Each row comes from the steps of one walk. Every step used is in the known rows, and no mark comes twice. Write the walk behind each row, first mark first.
Known rows:
nafi fufas ralo sedo muvale: [-20.0 -45.7  32.8   1.8   8.3  26.6  -1.7  21.7   8.0  22.5   1.6 -63.6
   0.3  10.2  15.2  20.7 -62.5   9.3  37.0 -30.7  39.4  40.7 -18.2  19.3]
gibo muvale zupila: [  1.7 -35.4   5.7  15.0   6.1  19.1   4.9 -76.4  15.7  42.2  -4.3  11.4
  28.2 -15.2  20.1  14.4 -39.5  12.8  19.5  -2.5   7.6  21.6 -26.0   4.8]
lizo ralo gibo: [ -4.6 -40.3  41.8  36.9   1.8  -5.8   4.1 -42.9  -0.4  26.5  -4.5 -38.0
  40.4 -15.4  46.2  17.1 -46.1  18.7  45.5 -45.1  12.3  13.8 -27.8  -1.0]
pudo fufas ralo: [-10.8 -29.9  27.1  20.5   3.2   3.9   5.6   8.1  29.4  31.1  -5.6  14.0
  28.8 -21.1  -0.3  11.5 -50.9   8.1  39.2 -32.9   8.0  23.7 -11.6  21.1]
sedo muvale: [ -1.1 -29.9  16.8  11.4  13.7  -7.0   6.0  -4.4   0.2  31.0  -0.2 -20.3
  13.2   6.4  19.5  15.2 -31.4  14.6  17.1 -34.7  16.4  33.2  -4.1 -22.0]
nafi ralo: [ -6.3 -32.7  28.1  38.4  27.8  29.1   4.2  -6.6  15.0  38.1  -6.9  -9.9
 -41.2   5.6  31.6  17.4 -13.5  16.1  -7.4 -44.7 -29.6  13.3 -14.4   8.0]
pudo fufas ralo gibo muvale sedo pemam: [-14.5 -31.8  33.8  10.4 -21.4   8.6  -0.8 -17.9  20.9  30.5  -1.0 -15.2
  44.0 -33.4  -5.8  17.3 -32.8   6.7  54.6 -24.2  10.9  37.2 -13.1  24.3]
lizo nafi: [-23.8 -40.4  29.0  34.1  14.1  -9.3  12.4 -20.5 -17.1  31.7  17.9  30.3
  -0.5   9.6  18.4   7.7 -51.9   0.8  30.7 -17.8 -10.9   5.4  -9.4  -5.3]
fufas ralo gibo muvale sedo pemam: [-16.3 -44.0  39.8   1.7  -7.2  19.1 -11.1 -29.9  11.8  32.9   6.1 -45.9
  41.3 -27.7  17.3   6.6 -58.6  10.7  42.6 -15.3  19.2  42.6 -22.6  32.7]
nafi fufas ralo sedo pemam gibo: [-31.5 -43.3  38.0   7.4   0.9  32.6  -4.9  38.0  10.8  25.1   7.2 -67.7
   5.0   1.7  14.1  21.6 -63.9  10.7  27.5 -25.3  29.7  31.5 -12.9  28.6]
pudo fufas ralo muvale: [-11.4 -32.1  27.2  14.2  -9.9   0.6   6.3   0.4  18.8  34.6  -6.4   8.5
  31.6 -18.5  -0.3  15.5 -55.3   4.1  49.0 -15.6  -7.6  37.2 -16.2  15.0]
lizo ralo sedo pemam gibo muvale zupila: [-17.8 -40.5  41.5  35.2 -22.2  22.0  -9.3 -40.3 -22.9  28.3  -8.0 -29.4
  63.7  -7.8  27.4  15.4 -32.6  12.2  36.9 -19.3  25.3   7.4 -35.8   8.6]
pudo fufas ralo sedo pemam: [-19.7 -34.1  39.4  14.9 -12.3   0.9  -5.4  20.3  26.6  24.7  -7.5  -2.1
  41.8 -10.7  -7.1  10.7 -34.6   0.5  49.7 -17.5  31.2  14.3  -9.5  26.1]
pudo fufas ralo gibo muvale: [ -3.4 -31.7  27.5   9.6 -13.9  -0.8   0.0 -22.3  30.2  28.9   0.0  -3.6
  39.5 -38.1   7.8  13.9 -55.7  11.6  60.0 -21.1  19.3  33.2 -16.4  21.0]
sedo pemam: [-23.9 -33.3  31.8  15.3  17.0 -13.5  -2.8  10.3  20.6  35.6  -9.3 -11.6
  21.8   7.9  17.2  17.6 -16.3   5.5   5.0  -9.5   6.9   6.2   4.6  -2.4]
lizo nafi fufas ralo muvale: [-37.1 -49.3  35.3  16.8   4.5  11.0   7.5  -3.4 -29.2  33.3  17.2  -5.7
  -4.6   3.7   9.4  20.9 -76.1  -3.2  37.9 -12.9 -17.9  32.7 -18.6   6.7]
pemam gibo muvale: [ -4.1 -26.9  13.0  18.8  -4.5  27.4   4.3 -29.6  -3.6  36.1  17.9 -14.7
   6.9  -8.4  36.3  10.3 -63.7  21.9  20.0 -25.6  -1.9  32.3 -10.2  10.4]
pemam gibo muvale sedo: [ -5.9 -30.3  14.4  24.6 -10.8  45.6   9.3 -39.4 -14.2  36.4  24.8 -22.9
  -1.4  -2.1  27.3   8.6 -52.9  20.2  25.5 -39.3 -11.2  45.1 -15.2  19.9]
sedo pemam gibo: [-25.1 -26.9  29.8  24.3   1.5   0.6  -1.5  25.1   8.0  36.5   5.3 -25.6
  22.1  -5.5  15.0  16.1 -29.1  17.5   2.9 -15.3   0.7  13.7   7.8  -3.2]
lizo nafi fufas: [-32.1 -43.3  26.1  29.0  16.3   2.2  15.3  -9.2 -16.0  29.6  19.9   7.5
 -22.5  16.6  14.0  22.8 -51.1   0.4  26.7 -26.1  -8.9  13.0  -5.0  -5.6]
nafi ralo muvale: [ -6.3 -34.9  28.9  31.3  10.5  25.8   4.1 -19.1  -0.3  43.7  -8.2 -16.3
 -37.4   9.3  33.1  21.5 -18.6  10.8   8.7 -23.3 -48.9  31.7 -21.0   1.9]
muvale zupila: [ -1.3 -33.3   7.0  36.7  11.4   1.5  13.7 -39.5  32.2  42.9  -2.6  12.4
  24.7 -17.2   5.4  13.2 -30.8  18.7  16.9  -7.3   6.1   8.0 -22.7  -7.0]

Which walk is each row?
[-18.6 -36.3  36.3  13.5 -16.2  15.0 -10.5  -6.4   1.4  24.7   7.4 -37.7
  27.2  13.1  24.6   9.0 -32.4   7.3  37.2   0.4  36.6  13.5  -6.4  16.9]
ralo sedo pemam gibo muvale
[-23.6 -42.8  44.4   4.1 -11.9  27.8 -18.6   5.9   2.8  27.1   5.8 -39.1
  45.1  -9.6  21.9   0.9 -67.5   6.2  36.3  -5.9  34.7  26.5 -21.2  40.8]
fufas ralo sedo pemam gibo muvale
[-26.0 -31.5  30.7  34.7  -3.4  27.3   8.3   2.6  -6.0  36.3  14.3 -32.5
   4.4   8.4   6.7  13.5 -14.1  13.7  13.3 -35.9 -14.5  31.3  -4.1  10.4]
muvale sedo pemam gibo
[-17.9 -43.9  30.0   7.8  13.2  16.8   4.1   6.7  27.0  27.4   6.2 -63.1
  -2.6 -13.4  21.9  24.4 -72.1  17.1  35.6 -31.4  21.1  38.2 -13.9  20.1]
nafi fufas ralo gibo
[-14.2 -42.4  45.6  27.0 -11.4  10.7  -2.8 -67.5 -18.1  29.7  -6.4 -47.6
  51.4 -13.5  39.0  20.7 -27.4  11.5  44.6 -41.0   4.7  25.6 -30.6   8.1]
lizo ralo gibo muvale sedo pemam
[-17.8 -37.9  23.1   9.2   2.9  30.0  -0.6 -53.5  -6.2  37.6  -1.5 -19.0
  12.7  13.7  22.0  13.6 -15.2   1.0  15.6 -20.0  -8.0  36.1 -10.7  20.3]
gibo muvale sedo pemam
[-10.1 -41.0  24.6  23.4  -4.9  18.0  15.0 -39.3 -13.6  39.9   5.7 -25.7
  -4.6  22.2  22.5  14.3 -35.1   3.5  41.6 -13.9 -32.6  52.3 -20.4   5.3]
ralo muvale sedo
[ -5.3 -38.1  15.7  12.4   6.2  35.1   6.6 -69.9  -6.7  35.3   6.3 -12.3
  -3.0  15.9  31.3   9.4 -33.9   4.8  27.5 -30.1  -7.5  41.4 -19.7  24.1]
gibo muvale sedo
[ -7.1 -41.8  44.7  30.5  -3.4   7.8  -3.1 -26.2 -25.4  18.4 -10.0 -38.6
  44.2  13.7  38.9  12.7 -39.4  10.5  46.2 -44.4  33.2  16.9 -32.5  -0.4]
lizo ralo sedo muvale
[ -7.9 -37.0  31.8  38.0   4.1  41.6   8.6 -27.0 -13.8  43.9  -0.9 -22.9
 -47.5  19.6  25.9  20.3  -6.8  10.1  10.7 -34.8 -58.2  43.8 -26.1   9.7]
nafi ralo muvale sedo
[-16.9 -31.1  34.9  11.2 -26.6  17.3  -7.5   8.7  14.5  26.2   2.3  -7.7
  45.8 -21.4  -2.9  11.6 -47.0   5.3  51.2 -15.2  27.6  26.4 -13.3  30.8]
pudo fufas ralo sedo pemam gibo muvale
[-46.3 -50.3  44.9  17.4   3.7   7.0  -1.9  15.4 -19.2  24.5  15.5 -16.0
   4.8   8.6   1.7  17.1 -57.5  -6.9  37.0  -9.5  12.5  13.5 -12.7  13.2]
lizo nafi fufas ralo sedo pemam
[-26.7 -45.4  34.3  -0.6   1.5  30.8  -2.3  -9.2  12.2  31.3   2.7 -72.5
   7.7 -11.3  13.9  27.9 -52.3   9.5  33.3 -28.3  17.7  48.2 -15.4  27.4]
nafi fufas ralo gibo muvale sedo pemam
[-12.6 -33.9  28.8  20.2 -15.0  15.7   8.4  -6.6   8.0  35.1  -2.2  -0.1
  26.0 -11.4  -5.8  12.9 -45.0   3.2  53.8 -26.7 -16.3  46.5 -20.8  20.5]
pudo fufas ralo muvale sedo
[-25.1 -42.3  36.6  45.7  -0.5  23.8  10.9 -31.4 -44.3  40.7  17.3  15.2
 -37.5  14.9  14.2  15.2 -23.7  -2.3  23.3 -25.0 -62.0  27.7 -24.2  -2.2]
lizo nafi ralo muvale sedo
[-34.1 -42.1  33.9   9.2  -6.4  39.9   3.6  24.6 -11.1  37.3   8.2 -68.9
  -2.7  -0.3   7.1  29.3 -58.7   9.9  22.4 -24.2 -17.8  57.4 -14.7  19.5]
nafi fufas ralo muvale sedo pemam gibo
[ -7.8 -32.4  31.7  14.1 -13.2   1.9  -1.5  14.7  17.1  21.6  -1.5  -4.7
  37.3 -12.4  -4.3   9.9 -44.1   6.7  59.2 -29.7  35.4  30.1 -14.7  14.5]
pudo fufas ralo sedo muvale
[-15.8 -46.1  34.9  13.2  -1.4  28.7   2.3 -16.9  -6.9  38.7   4.5 -30.3
  18.1   0.3  18.4   4.5 -71.5   5.8  39.6 -16.8 -20.6  55.8 -31.8  28.9]
fufas ralo muvale sedo
[-17.6 -32.2  35.2  39.3  -9.6  43.5   3.6  -3.9 -19.7  45.5   2.7 -37.4
 -36.4   8.2  18.0  23.8  -2.7  13.1   1.8 -31.3 -59.3  41.9 -18.2   6.8]
nafi ralo muvale sedo pemam gibo
[-26.4 -40.5  43.0  37.0  -5.8  16.0   1.8 -41.7 -32.8  36.8  17.2   0.0
 -21.4  -3.8  11.8  18.7 -10.9   1.1  27.1 -24.8 -34.2  18.3 -15.8   2.3]
lizo nafi ralo gibo muvale sedo pemam
[-30.3 -47.2  39.7   3.4  10.5  22.7  -7.0  28.5  15.1  24.8  -2.5 -61.6
   5.5  10.6  15.7  21.5 -51.7   3.4  28.2 -19.6  34.1  27.0 -11.7  28.9]
nafi fufas ralo sedo pemam
[ -7.6 -35.2  34.7  25.7   0.2  31.4  -3.2 -43.3   2.9  38.0  -1.2 -39.6
 -24.7 -10.1  29.6  23.4   1.9  14.7  14.6 -35.5 -23.0  30.2 -17.7  13.3]
nafi ralo gibo muvale sedo pemam
